Every row comes from one small tree of marks. Brackets hold a mark, then the marks that hang from it, in the order of their numbers. Every link used is in the known rows. Which tree was each row made from?
In the rows, 128 means zero.
Known rows:
(J_514 (J_268 (J_259 J_781))): [109 119 136 160 103 139 133 165  96 103 131 166 155  56  99  59 177 125
 131 146 100 117 123 124 116 119  70 117 172 135 144 148 119 161 119 167
 111]
(J_83 (J_259 J_96 J_108 J_781)): [ 98 123 185 113 127 143 105 184 105  77 154 143 144 113 197  80  80 102
  83 109 133  69  94 195  73 139 106 109 160 148 144 145 187 170  90 169
 141]
(J_749 (J_83 (J_259 J_96))): [145 103 152 103 139 119  95 169  99 120 206 108 119 107 174 123  98 131
  75 106 135 133  96 200 167 111  99 121 163 132 157 137 179 169  96 142
 146]
(J_668 (J_259 J_268)): [119 114 137 152 122 141 100 153 108 118 149 148 159 126 133 103 124 103
 126 134 120 114 100 146 146 148 104 104  88 109 155 154 178  90 137 206
 109]
(J_96 (J_259 J_108 J_268 J_781) J_298): [113 126 155 178 138 130 118 147 123 112 100 151 141 159 145  80  98 114
  99 171 105  77 104 111 108 202  90  85  87 174 135 127 178 143 143 138
 112]
(J_105 (J_749 (J_83 J_259))): [162 110 127 119 151 144 107 191 111 143 166  99 110 124 145 131 117 176
  89  84 142 125 110 174 186  99 148 146 149 104 150 126 145 148 110  83
 152]
(J_298 (J_96 (J_259 J_268))): [124 105 131 132 100 116 110 146 144 154 120 171 150 123 123 113 109  92
 115 174 115  97 118 130 146 149  81 128  95 128 180 169 174  97 143 117
 122]
(J_83 J_749): [123 138 106 145 124 152 114 146 148 122 124 137 125 138 141 128 133 122
  91  79 144 121 118 149 132 115 112 112 108 114 136 142 154 108 121 117
 112]
(J_703 (J_514 (J_268 (J_259 J_83)))): [130 117 134 140 117 107 110 154  92 131  86 177 125 100 144 110 172 153
 162 153 123 162 112 164 153 105 100 142 232 124 139 120  95 146 107 134
 118]
(J_96 J_298): [137 158 116 178 140 121 104 151 132 149 123 131 102 144 110 119 134 139
 108 119 130 130 119 118 135 163 121 104 136 148 129 116 130 125 124 126
 123]
(J_83 (J_749 J_105)): [134 146  89 132 132 143 118 161 137 126 108 105 146 183 148 152 130  96
 111  86 164 137 124 140 119 108 120  90 114 123 142 147 152  73 125 119
  95]
(J_514 J_268 J_703): [106 178  87 175 113 131  96 165 128 131 130 141 148  96  98  40 141 158
 138  94  98 126 131 126 104 114 101 122 217 121 127 149 127 136  98 135
 116]
(J_83 (J_259 J_108 J_781)): [111 127 163 122 118 144 103 170  90 106 119 154 136 119 172  87  90 114
  93 108 140  57 110 159  79 148 119 116 160 154 142 138 166 162 105 127
 130]
(J_259 J_781): [109 135 144 146 106 143 113 146 126  94 120 162 142 110 140  80 137 118
 108 123 125  93 119 141 124 140  83 108 122 146 126 150 151 136 119 140
 107]
(J_298 (J_96 (J_259 J_83 J_108 J_268))): [127  87 168 117 106 107 103 161 117 157  71 182 136 135 133 125  83 122
 102 192 115  93 127 179 140 179  90 125 133 158 173 142 182 140 126 112
 146]
(J_96 (J_259 J_108 J_268) J_298): [139 132 128 178 158 117 117 153 127 138  97 148 124 170 129 117  87 126
 114 160 112  99 106 107 119 204 128  91 107 156 149 120 162 119 148 125
 124]
(J_268 (J_259 J_83 J_108 J_781) J_514): [123 104 188 147 109 131 109 148  83  87  82 155  94  99 153  99 161 146
 102 140  91  85 104 155 117 134  93 118 162 168 176 115 141 176 108 122
 156]
(J_268 (J_259 (J_83 J_749) J_96 J_781)): [109  76 184 136 121 156 124 147  94  80 126 146 118  97 166  91 153 111
  74 112 118 159 109 206 143  84  30  98  93 128 133 139 176 159 111 190
 135]
(J_259 J_96): [118 140 135 132 124 131 107 165 147  91 150 142 133 122 147 111 126 116
 114 121 127 122 106 168 123 136 114 112 141 123 135 143 152 127 108 165
 131]
(J_668 (J_259 (J_83 J_749) J_268 J_781)): [ 94  94 183 159 116 176 106 132  91 106 116 134 163 134 171  84 125 106
  71 123 122 124  94 206 154 114  20  81  51 119 131 149 217 135 124 198
 101]
(J_105 (J_749 (J_83 (J_259 J_108 J_268)))): [149  95 146 128 162 148 113 191 110 130 167  97 150 166 168 146  95 189
  71 106 139 115 107 178 155 145 157 130 133 120 164 137 163 146 116 106
 144]
(J_83 (J_259 J_108) (J_749 J_105)): [138 143 109 107 145 144 118 185  94 133 111 108 144 188 181 156  79  96
  97  66 168  98 118 160  77 115 151  92 153 129 157 135 169  96 115 106
 115]
(J_96 (J_259 (J_83 J_749)) J_298): [155 133 124 170 153 132 117 136 121 167  69 133  73 149 132 128 105 131
  86 122 126 137 109 166 170 124  75  92 107 139 125 102 167 141 135  88
 140]
(J_259 J_96 J_268 J_781): [ 86 124 166 156 123 149 110 147 143  59 169 138 188 133 182  81 135 104
  83 149 115 124  93 167 122 154  45  90  84 138 133 176 188 134 115 197
 104]
(J_514 (J_268 (J_259 J_108 J_781)) J_703): [ 93 123 129 165 104 135 106 175  82 103 118 164 144  67 101   7 149 152
 145 101  85 103 142 109  64 119  98 114 209 143 139 139 130 167  97 177
 122]
(J_298 (J_96 (J_259 J_83))): [145  98 153 108  95 104  97 155 119 176  71 182  97  94 111 116  98 114
 122 175 119 100 131 178 165 129  76 137 146 143 167 136 160 142 120  97
 154]
(J_259 J_108): [127 136 123 131 122 123 100 170 131 110 103 160 126 136 129 127 113 140
 126 113 136  83 133 141 101 174 160 122 163 144 144 126 138 136 115 132
 127]
(J_781 J_259): [151 127 110 120 132 130 117 165 110 120 114 141 112 109 118 134 136 138
 108 144 134  73 114 131 138 124 121 131 113 132 155 137 120 116 132 122
 130]
(J_514 (J_268 J_259) J_703): [118 136  92 171 118 123 103 165  96 127 132 152 132  65  81  37 168 147
 154  95  89 149 144  98 113  95 101 120 204 115 149 143 112 127 116 160
 125]

Which tree is each row?
[118 121 139 162 133 148 118 129 126 126 102 128 156 164 162 141 138 133
  61 116 140 166 108 191 167 133  62  88  89 125 132 146 174 112 132 122
 114]  (J_259 (J_83 J_749) J_268)
[132 145 103 173 115 124  88 142 104 100 138 136  92  90 123  66 171 140
 146  72  74 126 117  85 134  91 121 130 158 118 181 140 129 102 115 124
 150]  (J_268 J_259 (J_514 J_703))
[153 129 131 160 150 151 109 164 129 127 191  59 142 155 187 144 145 177
  62 108 110 121  66 164 194 110 127 141 129 108 199 140 164 138 112  69
 151]  (J_105 (J_749 (J_83 (J_259 (J_268 J_514)))))
[121 129 106 145 113 112 110 160 112 120 124 172 135 103 140 101 173 138
 175 139 124 136 105 119 129 106 125 145 216 113 147 136  92 126 117 145
 108]  (J_703 (J_514 (J_268 J_259)))
[124 121 130 131 147 142 117 156 110 115  70 104 172 220 176 167 111 125
  78 121 158 152 116 186 118 153  96  71 111 146 144 142 171  93 125 131
 103]  (J_259 (J_83 (J_749 J_105)) J_108 J_268)
[132 105 136 101  95 114 105 179 136 156  89 187 106 108 114 112  83 107
 139 156 122  50 139 137 105 157 142 145 152 147 181 136 160 136 116 111
 146]  (J_298 (J_96 (J_259 J_108)))
[138 127 125 114 139 138 115 171 107 127  53 119 128 199 158 164 106 132
 100 103 163 132 133 188 112 137 123  82 149 155 138 123 155 117 110 112
 114]  (J_259 (J_83 (J_749 J_105)) J_108)
[164 111 122  85 141 108 103 188  74 143 144 103 130 171 164 157  79 129
  94 101 161 107 125 164 128 138 150 104 187 161 162 123 157 142 104 102
 121]  (J_749 (J_83 (J_259 J_108)) J_105)
[106 116 137 129 125 115 112 188 120  87 133 170 134 113 168  99 152 137
 174 150 123 121  99 156  83 128 146 143 238 122 155 126 121 155  91 188
 123]  (J_703 (J_514 (J_268 (J_259 J_96 J_108))))
[110 109 166 141 103 116 113 150  86 105  83 181 139  89 159  76 175 151
 146 160 120 142 104 167 138  99  51 131 207 139 128 130 116 173 106 146
 105]  (J_703 (J_514 (J_268 (J_259 J_83 J_781))))
[ 94 131 121 177 102 137 111 161  89 105 137 159 149  52  98   4 171 141
 141 101  82 129 136 103 101  92  59 113 185 127 135 152 130 148 106 172
 113]  (J_514 (J_268 (J_259 J_781)) J_703)
[133 146 124 158 126 128 111 142 141  90 104 145 140 156 172 126 113 117
 116 161  88  52  84 119 126 180 139 117 129 139 205 139 169 121 140  91
 145]  (J_96 (J_259 J_108 (J_268 J_514)))
[120 144 146 168 129 152 110 128 137 108  91 109 144 186 192 149 137 150
  52 118 113 117  85 185 128 150 104 102 130 140 180 128 178 135 115  87
 133]  (J_259 (J_83 J_749) J_108 (J_268 J_514))
[145 133 126 146 162 122 111 165 124 125 149 105  90 127 126 126 131 139
  93 162 127 104  92 145 135 141 104 113 114 144 147 124 139 136 116 161
 135]  (J_781 (J_259 (J_96 J_298)))
[156 111 135  90 149 109  98 182  90 120 193  80 139 152 184 147  93 108
  84 113 150 149 104 189 154 105 103  97 164 146 161 144 173 132  98 145
 124]  (J_749 (J_83 (J_259 J_96)) J_105)
[ 91 126 171 124 117 143 108 172 138  65 136 157 145 123 168  78 107 117
 100 134 125  74 106 175  79 160 103 106 144 154 131 139 176 170  94 184
 128]  (J_259 J_96 J_108 J_781)
[151 112 125  93 155 139 122 171 102 107  98  87 124 169 172 170 127 114
  80 140 156 130  94 210 146  84  69  89 101 130 146 138 163 108 114 146
 121]  (J_781 (J_259 (J_83 (J_749 J_105)) J_96))
[125 135 125  96 152 144 111 193 107 104 139  96 144 186 207 149  73  82
  89  76 164 112 100 191  71 110 143  91 154 123 158 142 187 103  99 147
 126]  (J_83 (J_259 J_96 J_108) (J_749 J_105))
[111 165 131 190 119 129  75 116 117 106 110 112 145 146 164  79 146 162
  90 107  81 149  94 149 160 126  64 107 149 134 165 147 166 111 109 104
 141]  (J_259 J_83 (J_268 (J_514 J_703)))
[127 105 158 120 122 152  97 166  91 139  84 142 102 136 148 118  95 132
 102  94 141  97 122 214 125 123 120 110 133 120 142 106 185 150 107 178
 139]  (J_668 (J_259 (J_83 J_749) J_108))
[141 102 165  99 147 125 104 180  99 102  94 137 102 122 156 140 106 157
  88 169 129  76 107 215 128 145 114 121 156 151 156 111 147 170 102 155
 159]  (J_781 (J_259 J_83 J_96 J_108))
[108 174 105 191 119 134  81 123 146  93 152 112 151 149 159  71 153 141
 105  93  80 122  95 106 137 127  97 111 134 123 168 158 164  93 115 111
 125]  (J_259 (J_268 (J_514 J_703)))
[136 154 117 169 123 130 111 126 150  97 125 138 139 137 165 122 133 103
 116 158  80  80  78 114 159 158 102 114 104 126 197 149 167 103 145  86
 134]  (J_96 (J_259 (J_268 J_514)))
[116  99 184 143 121 131 115 150 102  91  63 179 153 136 162  91  87 122
  94 180 107  77 109 172 138 182  60  91 101 167 143 134 188 160 130 125
 126]  (J_96 (J_259 J_83 J_108 J_268 J_781))
[104 151 130 172 117 142  70 149 104  96 142 115 139 140 155  56 116 132
 134  94  78  73  93 120 102 138 130 114 144 116 183 143 195 106 102 182
 133]  (J_668 (J_259 J_108 (J_268 (J_514 J_703))))
[102 167 115 183 121 133  82 137 132  89 130 118 152 164 165  78 132 156
 112  95  85  93 105 112  98 158 131 113 157 134 175 143 166 113 102 116
 132]  (J_259 J_108 (J_268 (J_514 J_703)))
[142 143 117 182 149 114 113 137 132 140 116 138 124 153 126 115 112 116
 111 156 109 123 102 104 158 179  91  86  84 142 145 133 158 102 157 123
 118]  (J_96 (J_259 J_268) J_298)
